Every row comes from one small tree of marks. The marks that hang from a mark follow it in brackets, in alphabetical order. Every link used is in the known rows. Which tree was each row made from?
Known rows:
rasu(sizare): [ -7  -7   7  -9   2  24  29 -32   0 -15 -19  -1   2  -1   7  -7 -19   2
  20  -7  21   0  -2   9   3  10  -8 -16  14  19 -14   0  -5   4  13   8
  20   1  12]
pivo(mamap(gokek(lazi) gonepu)): [ -5   1  22  42 -44  24  24 -25  12   1 -27   5 -16 -14  26  -2  12   7
  59 -16  61  -7  29  31   3   0   0  -3  40  14 -41 -27 -13  22 -14  64
   3 -14 -11]
zaben(fenog(nesuza(dupeso(pivo(mamap(gokek gonepu)))))): [  4 -32  38  53 -59   1   6 -10  13  21  11 -53 -23  -2  -4   3  33 -17
  30   7  43  22  11  -7 -35 -19 -42  -3  -7 -25  -5  45  22  -7  27  13
  24 -22  14]
mamap(gokek(gune(kizes) lazi) gonepu pivo): [ 30  -7   5  28 -32  50  24 -42   7 -17 -19  25 -26 -25  41  -8  17  -2
  81  -9  62 -28  58  53   9   1 -10 -16  79  -6 -63  -6 -37  29   7  56
 -16  32 -25]
rasu(lazi sizare): [ -3   1  10 -17  18  40  43 -52  -7 -31 -17   6   4  -4  10  -8 -21   3
  25  -3  29  -5   2  14   5   9  11  -7  28  19 -36   2 -16   3  29  18
  12  -9  11]
pivo(mamap): [-19 -12  24  27 -40   7  18 -17   6   1 -17  -4 -11   5  12  -7   1   2
  33 -12  29  11   5  11 -10  -4  -5 -12  -1  23 -12 -22  -4   3  -9  36
  22 -20  10]
lurop(kizes): [-14   0   9   0   3  12   8  -4   1  -6 -23   7  10  16  18  12 -14   4
  34 -14  -1   6  14  23  -4  11   6 -17 -10  21  10  -7  -1   9  12   0
   6  -1  21]
zaben(fenog(nesuza)): [ 16 -20  36  17 -26   1   1  -5   1  10   3 -47 -12  14  -1   7   1  -9
   6   1  -2  11  -1 -10  -9 -14 -29  -1 -21   2  25  44  21 -17  38 -27
  22  -8  19]
fenog(nesuza(dupeso(pivo))): [ -3 -45  29  33 -42   7  14 -22   5  16  26 -46 -23   4 -15   6  30 -21
  19   6  23  42  11   0 -43  -8 -38 -24 -27  -8  -1  51  25 -10  25  -2
  24 -26  34]
mamap(gokek(gune(kizes(lurop rasu)) lazi) gonepu pivo): [ 34  -7  24  21 -22  55  24 -44  14 -37 -19  37 -24 -36  58  -1  23  -9
  75 -14  59 -20  62  53  15   3  -8 -25  77   7 -67  -9 -38  36  13  51
 -25  28 -36]
vapom(lurop(kizes(rasu(lazi sizare)))): [-20  10  21 -34  28  28  13 -17  18 -36 -37  25  20  15  42  14  -1   5
  24 -12  -7   7  15  16   6  12  24 -27   2  15   0  -6   0  23  21  -2
   1 -17  11]
nesuza(dupeso(pivo(mamap(gokek)))): [-17 -37  18  47 -59  11  21 -26   5   7  13 -12 -21  -9   5  -7  33 -26
  37   2  53  36  12  14 -42  -9 -23 -24  -5  -9 -33  11   6   4  -6  52
  21 -26  30]
gokek(gune(kizes(lurop rasu(sizare))) lazi): [ 22 -13  36 -31  11  52  30 -51  -6 -81   0  43 -11 -33  53 -14 -10 -11
  19 -14  12 -19  49  43  21   0   7 -41  40  36 -55   6 -31  40  31  -4
 -35  32   1]
zaben(fenog): [ 14 -13  28  14 -21   8   6  -4  -4  -2 -10 -20  -9  11   9   6 -12  -9
   7  -2  -1  -1  -6  -5   1 -10 -16  -4  -8  10  19  21   7 -10  24  -7
  21   0  16]
zaben(fenog(nesuza(dupeso(pivo)))): [ 11 -39  36  32 -44   0   5  -7   0  13  22 -55 -21   9 -11   7  22 -26
   6  11  13  28  -1 -14 -33 -19 -42 -11 -29 -17  14  60  27 -17  39 -16
  27 -16  30]
gokek(gune(kizes(lurop rasu)) lazi): [ 26 -15  43 -22   4  49  23 -43  -7 -75   2  43 -16 -28  56  -8  -5 -12
  20 -16   4 -16  51  44  19  -4   6 -40  32  41 -44   6 -29  37  27  -4
 -37  28   2]
rasu(kizes lazi sizare): [ -4   9   7 -25  36  34  52 -64  -7 -43 -25  14   6  -4   1 -19 -31   0
  31  22  22 -15  12  34  -9  13  19  -5  35  13 -40  10 -31   6  49   7
  -3   6   8]
nesuza(dupeso(pivo(mamap(gokek(lazi) gonepu))) fenog): [ -1 -38  26  67 -72  15  22 -13  -2   8  17 -15 -26  -1  -2   6  39 -30
  13   2  59  21  -8   2 -41 -17 -26 -27   5 -36 -18  35  13   4   8  56
  26 -28  23]
nesuza(dupeso): [ -6 -24  22  19 -23  17  21 -14  -8   3   9  -9 -11   7  -4   3  10 -19
  21  -8  13  25   2   3 -22   0 -17 -33 -12   7 -10  30  14  -5  10  11
  22 -11  29]
fenog(nesuza(dupeso(pivo(mamap(gokek(gune lazi) gonepu))))): [ -2 -40  30  46 -60  15  21 -34  10   7  22 -31 -32 -18   0  -7  44 -12
  43   0  58  26  38  21 -39 -12 -35 -20  10 -14 -38  37  11  10  18  30
   5 -19  17]
fenog(nesuza(dupeso(pivo(mamap(gokek(gune(kizes)) gonepu))))): [ -5 -39  31  44 -53  15  13 -31  17   7  20 -30 -26 -16   3 -10  40 -11
  49   1  53  25  42  20 -46 -12 -40 -21   8 -18 -33  40   5   9  20  19
   6 -15  20]
dupeso(pivo): [  0 -32  14  25 -36  16  19 -28   7  -4  -6 -10 -20  -3   9   6   5 -12
  23   6  27  17   5  15 -21  -1 -20 -12  -3  13   3  -1  -3   3   3  27
  19 -15  21]
nesuza(dupeso(pivo(mamap(gokek))) fenog): [ -8 -43  24  61 -70   5  14 -12  -1  13  20 -17 -20   6  -3  -2  34 -34
   4   1  48  34 -18  -4 -49 -20 -28 -28 -14 -33  -7  38  17  -8   7  45
  33 -31  35]
fenog(nesuza): [  4 -22  30  14 -19   7  10 -20   6  14   2 -35 -12  11  -2   5   4   0
  20  -6   5  21  11   5 -13  -2 -23 -10 -18  16  14  31  17 -11  23 -16
  18 -17  19]
dupeso(nesuza pivo(mamap(gonepu))): [-21 -45  28  54 -76   0  32 -33  19   8   0 -30 -31   7   1   8  36   9
  30   3  67  28   7   5 -57  -9 -27  -4   9 -10   1  -5  -1   1  13  49
  31 -31   8]
gokek(gune(kizes(lurop)) lazi): [ 18 -17  37 -19  -8  49  20 -42  -1 -65  -7  33 -20 -14  48 -12  -9 -10
  23 -13   7 -24  52  39  14  -4   3 -37  26  30 -35  18 -22  30  27   0
 -31  35   8]

Write each row's tree:
[-13 -45  33  42 -55   2  15 -22   9  18  26 -47 -24   2 -14   0  37 -20
  25   6  36  45  12   0 -49 -11 -37 -22 -27  -9 -10  40  23  -8  17  11
  27 -33  32]
fenog(nesuza(dupeso(pivo(mamap))))
[-10 -46  27  57 -69   3  16  -8  -5   9  22 -21 -23  12 -12   3  33 -33
  -3   6  38  35 -25 -12 -51 -19 -31 -33 -22 -31   2  39  19  -8  11  37
  39 -32  37]
nesuza(dupeso(pivo(mamap)) fenog)
[  3 -47  24  47 -51   9  15  -8  -9   7  24 -20 -20  14 -13  10  25 -34
 -10   5  23  32 -26 -12 -44 -15 -32 -35 -21 -29  14  54  22 -12  20  20
  36 -23  40]
nesuza(dupeso(pivo) fenog)
[  3 -54  26  41 -62  -2  21 -26   1   8  18 -32 -25  25  -4  14  23  -9
 -17   4  33  31 -24  -7 -54 -18 -28 -13 -16 -21  37  37  13 -19  35  14
  35 -24  31]
dupeso(nesuza(fenog) pivo)
[  5  -3  50 -25  34  47  38 -51   6 -65 -17  29   5 -22  43   6  -7  -8
  14 -11  16  11   7  13  16  12  13 -28  19  45 -35  -2 -15  11  36   4
  -4 -15  -8]
kizes(lurop rasu(lazi sizare))
[ 28  -6  10  29 -21  39  17 -36  12 -13 -18  28 -17 -31  41  -8  18   2
  82 -13  57 -13  49  47   2   3 -18 -17  76   2 -53 -14 -38  24   6  47
  -9  21 -29]
mamap(gokek(gune(kizes(rasu))) gonepu pivo)
[ -3 -47  27  62 -89   4  27 -38  10  -1  10 -17 -35   1  12  -1  42   2
  15  -3  79  13   7  15 -52 -23 -24  -7  25 -30 -10  16  -2   4  22  58
  16 -21   9]
dupeso(nesuza(fenog) pivo(mamap(gokek(gune lazi) gonepu)))
[ -5  -3  36  26 -39  37  19 -36  21 -33 -30  25 -20 -24  47 -14  11   7
  61 -20  58 -21  53  39   6  -4  -2 -17  48  17 -52 -15 -24  33  -2  53
 -18   8 -16]
pivo(mamap(gokek(gune(kizes(lurop)) lazi) gonepu))
[-10 -50  26  61 -85  -9  18 -30  11  15  14 -28 -27  16   8   0  33  -8
   1   0  64  34 -14   3 -60 -24 -22  -5  -7 -27   9  16   6 -13  18  47
  32 -36  25]
dupeso(nesuza(fenog) pivo(mamap(gokek)))
[ -3 -43  28  67 -87   3  28 -32  12  10   8 -27 -32   8   9   9  41  -2
  13   0  78  20  -2   8 -51 -20 -21  -3  16 -30  -2  14   3   1  20  59
  25 -31   9]
dupeso(nesuza(fenog) pivo(mamap(gokek(lazi) gonepu)))
[-10 -37  31  54 -56   8  15 -24  17  24  16 -43 -25  -7  -8   2  42 -12
  43   2  54  36  23   7 -44  -8 -39 -15  -6 -15 -20  36  19  -2  13  27
  21 -32  19]
fenog(nesuza(dupeso(pivo(mamap(gokek gonepu)))))
[  1 -39  39  41 -58  -5   6  -7   3  15  21 -56 -23   7 -10   2  28 -24
  11  11  25  31   1 -15 -39 -22 -40  -9 -29 -20   4  48  25 -13  32  -2
  31 -23  28]
zaben(fenog(nesuza(dupeso(pivo(mamap)))))
[-22 -49  26  45 -75  -5  28 -36  12   5  10 -29 -29  12   3   1  32  -1
  17   3  55  37   1   7 -59 -14 -22  -6  -9  -5   1  -2   1  -6  14  41
  31 -31  23]
dupeso(nesuza pivo(mamap))
[ -8   5  30 -32  39  43  49 -67   9 -63 -38  22   4  -2  17 -15 -27  -5
  25  19  18 -14  18  25  -4  14  18 -17  25  19 -34  21 -24   6  56   2
 -10   8  -1]
rasu(kizes(lurop) lazi sizare)
[-10 -41  29  45 -57   3  12 -27  12  22  23 -43 -23  -3  -5  -4  38 -20
  34   3  45  44  18   8 -46 -12 -35 -18 -20 -12 -21  38  20  -6  14  21
  20 -32  30]
fenog(nesuza(dupeso(pivo(mamap(gokek)))))
[ -6 -39  26  69 -71   9  16  -9   4  15  12 -18 -23   3  -6   4  37 -25
  15   1  57  26 -14  -5 -48 -16 -32 -27   0 -37  -6  36  16  -3   6  51
  33 -31  23]
nesuza(dupeso(pivo(mamap(gokek gonepu))) fenog)
[ 26  -4  27  20 -12  54  22 -49  18 -34 -25  37 -17 -32  53  -5  20   0
  81 -13  59 -16  54  45   6   4  -7 -21  75   5 -60  -6 -39  23  18  49
 -17  18 -36]
mamap(gokek(gune(kizes(lurop rasu(lazi)))) gonepu pivo)
[ 13  -5  60 -11  21  42  28 -41   6 -57 -15  28  -2 -16  45  15   0 -10
  16 -13   4  16  12  15  13   6  15 -28   7  51 -17  -1 -12   6  31   5
  -8 -22  -6]
kizes(lurop rasu(lazi))
[-13  -3  21  38 -46  17  17 -28  17  -3 -28  13 -16 -18  25 -17  11  19
  63 -21  60  -9  31  32  -5  -4 -10  -7  44  14 -36 -23 -16  18 -13  57
   1  -7 -12]
pivo(mamap(gokek(gune) gonepu))
[ -1   1  41 -14  23  37  35 -54  10 -51 -34  20  -5   6  20  -3 -18  -8
  27  16   4  -8  22  28  -7   7  19 -16  11  26 -14  23 -19  -1  49   4
 -12   1   3]
rasu(kizes(lurop) lazi)
[ -6  11  11 -20  38  26  28 -26  -9 -37 -13  24  21  -8  28  10 -14   4
  32 -11  10   9  12  31   5  17  23 -16  17  31 -28 -21 -21  21  30   2
  -4 -11  11]
lurop(kizes(rasu(lazi sizare)))
[ -5   7  23  18 -15  36  31 -48  11 -33 -20  29  -5 -38  38 -22   6  16
  67 -17  67 -15  41  41   0   0   4  -8  68  17 -71 -30 -39  32   5  52
 -12  -5 -18]
pivo(mamap(gokek(gune(kizes(rasu(lazi sizare)))) gonepu))
[-13  -3  37  29 -37  29  12 -32  29 -24 -35  22 -15 -19  43 -16   9  12
  64 -21  56 -15  46  31  -2  -2 -10 -16  41  16 -38 -14 -20  23  -4  47
 -10   3 -15]
pivo(mamap(gokek(gune(kizes(lurop))) gonepu))
[ -3 -36  31  51 -59  14  21 -28  12  16  20 -41 -29 -10  -4   3  44 -17
  42   4  56  31  29  14 -38  -8 -33 -16  -1 -15 -31  35  16   7  15  31
  13 -29  18]
fenog(nesuza(dupeso(pivo(mamap(gokek(lazi) gonepu)))))
[ -5 -46  29  61 -81   4  19 -35  17  -1   8 -15 -31   2  14  -5  37   2
  20  -2  74  13  11  14 -58 -23 -28  -8  24 -34  -4  18  -7   3  25  47
  17 -17  12]
dupeso(nesuza(fenog) pivo(mamap(gokek(gune(kizes)) gonepu)))
[ 22 -12   2  26 -36  32  22 -35  -2   4  -9   8 -20  -5  33  -1  12 -20
  54  -6  46   4  25  39   8  -1  -1 -11  31   3 -46  -9 -17   6  -2  56
   5   6  -3]
mamap(gokek(lazi) pivo)
[-12  -3  27 -24  24  26  34 -47  17 -47 -39  15   1   2  14 -15 -26  -7
  19  14  10  -8  14  20  -6  16  -1 -24  11  19 -12  20 -14   7  40  -7
  -2  19   1]
rasu(kizes(lurop) sizare)
[ -7 -46  39  47 -64  18   8 -21   7 -17  18   2 -23  -2  17 -11  33 -36
   7  -1  45  22   3   3 -47 -22 -29 -41  -8 -31 -17  49   8   2  18  35
  13 -12  30]
nesuza(dupeso(pivo(mamap(gokek(gune(kizes(lurop)))))) fenog)
[-10 -44  29  71 -86  -4  21 -27  18  17   3 -29 -28  12   5   8  40   2
  15  -1  75  25  -8   2 -58 -19 -28  -2  11 -32  10  14   5  -7  18  55
  33 -34  10]
dupeso(nesuza(fenog) pivo(mamap(gokek gonepu)))
[ 25 -17  15   8 -29  47  17 -48   6 -34 -10  32 -23 -17  56 -15  11 -21
  58 -11  42 -11  54  51  10  -6  -2 -27  43   4 -61   4 -30  20  12  42
 -21  33  -8]
mamap(gokek(gune(kizes(lurop)) lazi) pivo)
[  6   0  27  28 -32  31  24 -35   8 -29 -14  27 -15 -36  43 -14  12   8
  63 -19  58 -15  50  48   6  -4   2 -13  60  23 -63 -31 -34  38  -5  53
 -19   0 -15]
pivo(mamap(gokek(gune(kizes(rasu)) lazi) gonepu))
[  0   4  29  27 -23  32  24 -42  11 -27 -18  29 -10 -34  40 -16  10  14
  69 -18  59 -11  44  43  -2  -4   5  -7  61  20 -61 -30 -36  28   1  53
 -14  -9 -15]
pivo(mamap(gokek(gune(kizes(rasu(lazi)))) gonepu))
[ 14  -5   6  46 -35  30  19 -24  18  22 -32   1 -18  -7  22   7  18   2
  77  -9  60  -3  23  26   0   8 -19  -5  51  -6 -27 -11 -15   4  -5  61
  17   1 -25]
mamap(gokek gonepu pivo)
[ -9   0  35  18 -20  33  22 -39  25 -38 -29  30  -7 -35  46 -20   9  11
  60 -21  60 -11  43  34   3   2  -6 -20  54  21 -56 -23 -29  32   0  44
 -13   2 -22]
pivo(mamap(gokek(gune(kizes(lurop rasu(sizare)))) gonepu))
[ -4 -41  29  43 -59  10  19 -30   6  14  28 -40 -26  -7  -1  -3  40 -25
  31   4  48  39  25  16 -40 -12 -28 -19 -14 -11 -31  37  17   1  16  26
  13 -29  30]
fenog(nesuza(dupeso(pivo(mamap(gokek(lazi))))))
